What can hang from each mark
U: E Q
D: R Y
Q: U
E: C K R Y
F: C R
M: U
V: S
Y: D
K: E
S: G K
C: F
G: S

In the rows, zero is written as 128.
Known rows, with every way that one mark hangs from another
Q{U{E{C{F} K R}}}: [111 124 112  81 109 133 148 126 150 226 149 157 110 130 108 177 144 142
 125 106 139  89 105 115 125 150 146 115 119 141]
G{S}: [115 121 107 145 106 120 132 123 145 144 150 140 135 130 146 175 134 147
 129 118 126  94 136 119 132 154 149 121 132 119]
U{E{C{F} K R} Q}: [116 104 113  63 109 123 123 119 148 237 129 147  92 123  91 177 166 139
 116 105 152  94 105 117 119 141 138  95 119 140]
C{F{R}}: [108 111 118 114 101 124 166 121 145 172 136 147 119 119 140 172 132 132
 113 123 148 100 143 110 125 143 154 133 131 142]
F{R}: [109 118 119 122 104 129 155 128 139 171 149 142 121 114 138 165 142 137
 120 126 144 107 131 121 127 151 151 126 130 135]
U{E{C K Y}}: [108 113 118  86 111 134 122 131 145 215 141 145 108 129  90 174 163 144
 113 112 149  90 109 120 122 137 134 108 119 133]
K{E{C R}}: [110 116 111  94 113 116 141 133 139 134 138 137 137 123 119 183 133 148
 117 105 143 101 152 113 132 140 139 113 130 139]
U{E{K R} Q}: [119 107 112  89 110 124 125 115 149 225 144 145  96 122 107 172 170 143
 122 112 147  96 101 132 122 154 133  98 123 127]
V{S{G K{E{Y{D}}}}}: [107 123  91 143 103  87 134 108 138 101 143 121 161 145 170 176 124 156
 138 121 135  94 153 105 133 156 151 112 150 125]
D{R Y}: [113 109 124 130 101 123 155 137 144 187 151 141 105 135 154 158 134 132
 130 125 154 118 115 111 118 141 145 123 125 144]
D{R}: [112 111 120 124 104 127 151 130 151 177 154 142 112 129 143 162 140 138
 128 121 149 107 122 118 126 149 142 122 131 135]
U{E{C Y{D}} Q}: [115 107 110  76 112 130 141 133 136 243 129 139  88 100  95 160 168 144
 122 112 154 111 106 130 118 143 139  85 124 142]
C{F}: [111 111 117 118 104 122 162 117 152 149 139 145 124 132 136 178 132 134
 115 120 144  89 143 121 128 143 143 130 134 128]
K{E}: [113 116 107 122 112 114 153 121 144 112 145 134 144 129 140 178 129 149
 123 120 138  96 155 125 132 149 135 123 138 124]
U{E{C K R Y} Q}: [113 107 116  64 113 130 112 130 139 242 133 147  87 113  78 175 172 146
 120 102 154  99 101 120 118 140 136  87 114 140]
F{C}: [108 120 128 123 101 126 150 129 139 167 140 138 128 128 142 170 140 123
 114 129 146  99 135 130 130 150 138 122 135 129]
Q{U{E{C K R Y}}}: [109 128 114  80 112 138 137 135 143 228 153 156 106 123  97 175 149 147
 128 103 140  92 101 118 125 149 144 108 115 141]
Q{U{E}}: [116 131 107 113 111 138 165 123 151 201 162 147 116 126 129 164 145 148
 132 119 134  95 108 141 130 166 141 111 132 128]
S{G K{E{C{F} R}}}: [108 120  94 125 106  99 133 115 145 113 130 133 150 142 145 188 128 155
 126 102 135  93 168  97 136 151 153 104 139 137]
E{K R Y{D}}: [103 104 124  96 105 113 131 137 135 203 142 158 111 116 115 186 142 133
 117 102 152  96 118  94 121 125 145 134 115 142]
M{U}: [110 119 115 136 103 139 168 119 143 137 148 131 116 126 117 173 143 137
 136 123 130  88 123 145 131 165 137 113 134 130]
K{E{R Y}}: [109 116 112 107 114 115 146 134 135 134 141 142 133 117 124 184 131 151
 117 106 146 101 158 116 130 140 139 116 129 141]
S{G K{E{C R}}}: [108 123  95 129 108 101 127 117 142 112 138 130 152 141 144 185 133 158
 129 103 133  95 163 104 138 155 149 100 139 132]
G{S{K{E{C R Y{D}}}}}: [110 123  97 125 109 102 126 133 130 152 136 137 141 116 147 184 128 157
 127 101 130 106 152  91 130 145 156 113 130 135]
S{G K{E{R Y{D}}}}: [108 119  94 139 106  95 139 120 137 128 137 135 147 129 153 184 130 157
 130 103 138 101 163  98 134 150 153 107 139 140]

Rows
[114 132 110  90 112 140 155 133 146 216 157 150 110 121 111 168 148 147
 127 107 136  99 106 133 130 158 143 104 125 140]	Q{U{E{C R}}}
[107 116 111  98 115 119 140 135 134 128 133 135 135 120 110 180 132 151
 121 110 145  98 155 113 128 137 138 112 128 137]	K{E{C Y}}
[105 108 112  80 110 108 154 140 131 168 122 147 127 108 116 186 125 142
 113  98 153 106 158  89 124 123 149 119 125 160]	K{E{C{F} R Y{D}}}
[118 108 109  80 110 132 143 119 148 218 128 138  95 117 101 165 164 143
 119 116 150 100 114 134 122 150 137  89 129 135]	U{E{C{F}} Q}
[109 112 109  98 110 115 152 124 143 124 130 136 139 129 125 182 126 144
 118 113 144  95 160 110 129 138 140 121 134 137]	K{E{C{F}}}
[ 98 107 127  76 104 125 123 135 136 192 125 154 111 122  96 184 139 132
 114 110 154  89 129  84 117 123 152 129 111 148]	E{C{F{R}} K Y}
[106 108 111  95 111 113 150 143 132 167 132 138 125 111 124 173 129 145
 124 109 153 112 147  96 122 131 144 116 127 153]	K{E{C Y{D{R}}}}
[112 127  95 137 109 108 123 122 140 120 142 130 150 130 151 182 129 159
 132 111 124  98 154 105 134 156 150 114 135 118]	G{S{K{E{C}}}}
[108 123  95 141 108 101 132 117 141 111 140 134 150 136 148 186 132 161
 129 103 135  95 166 107 137 154 150 102 138 134]	S{G K{E{R Y}}}
[112 126  95 146 110 107 127 122 137 120 143 132 147 127 155 183 128 161
 132 112 125  98 157 106 132 156 151 115 134 120]	G{S{K{E{Y}}}}
[109 110 114  85 107 131 157 134 142 234 129 146 103 110 104 167 154 138
 106 110 156 103 121 116 122 130 143 109 127 151]	U{E{C{F} Y{D}}}
[103 111 123  80 110 125 141 152 129 208 133 151 107 102  99 176 144 137
 114  96 153 110 125 103 125 123 148 113 117 154]	E{C R Y{D}}
[106 112 112  91 112 117 148 132 137 131 125 139 133 121 113 184 126 147
 116 109 148  96 162 104 126 132 142 116 128 144]	K{E{C{F} Y}}
[105 123  93 130 104  88 128 113 136 107 138 120 158 144 159 176 125 156
 138 117 135  95 151 100 132 151 151 107 147 128]	V{S{G K{E{C Y{D}}}}}
[119 112 112  89 114 131 139 128 141 228 140 144  90 105 100 166 169 150
 120 108 152 107 112 142 123 152 136  84 125 140]	U{E{R Y} Q}
[114 126  94 151 108 106 129 117 141 115 146 130 151 132 162 182 128 159
 131 115 123  97 156 109 134 161 149 118 138 116]	G{S{K{E}}}
[ 99  96 126  74 101 114 133 140 138 221 126 156 102 120 108 180 136 126
 120 106 161  98 119  69 112 114 151 132 111 156]	E{C{F} K Y{D{R}}}
[103 101 123 108 102 114 136 135 140 207 145 152 107 121 127 174 140 132
 127 115 156 100 113  89 116 129 145 136 117 141]	E{K Y{D{R}}}
[116 107 115  83 111 127 121 123 143 233 140 148  90 114  95 174 169 147
 121 108 152  97 103 128 119 147 135  94 118 136]	U{E{K R Y} Q}
[104 120  96 124 105 103 136 119 137 123 126 133 146 132 142 183 128 155
 128 108 140  98 170  91 131 148 159 104 136 145]	S{G K{E{C{F{R}} Y}}}
[116 103 112  73 108 126 126 114 150 223 129 142  96 128  96 173 165 139
 121 115 150  91 106 122 118 145 135  98 123 131]	U{E{C{F} K} Q}
[115 102 113  82 109 119 131 126 139 252 138 150  87 105 103 172 168 141
 120 107 155 104 100 118 117 141 138 100 118 143]	U{E{K R Y{D}} Q}
[108 122 111  86 110 134 148 134 141 233 151 153 108 119 107 170 146 143
 131 111 142  95  99 113 121 148 145 115 119 140]	Q{U{E{C K Y{D}}}}
[109 127  99 133 109  98 135 108 142  91 151 118 157 145 164 176 129 155
 131 126 132  92 147 124 134 161 140 119 149 109]	V{S{K{E}}}
[110 126  98 128 111 108 118 130 134 134 138 136 143 122 142 186 131 160
 128 102 128 101 154  99 132 150 153 109 129 129]	G{S{K{E{C R Y}}}}
[114 132 108  98 112 142 158 128 148 206 156 146 114 125 114 164 148 148
 131 115 135  96 107 136 129 161 142 106 128 132]	Q{U{E{C}}}
[119 112 110  99 113 134 141 122 143 214 140 139  92 109 104 162 168 149
 124 118 149 103 112 147 122 155 134  88 128 131]	U{E{Y} Q}
[106 116  95 130 105  99 135 126 138 141 133 130 141 130 149 176 131 155
 136 106 143 105 156  88 130 147 154 103 136 144]	S{G K{E{C Y{D{R}}}}}
[116 131 108 106 111 137 163 127 149 211 162 151 113 122 124 167 146 147
 129 111 135  99 108 138 131 163 143 110 128 135]	Q{U{E{R}}}
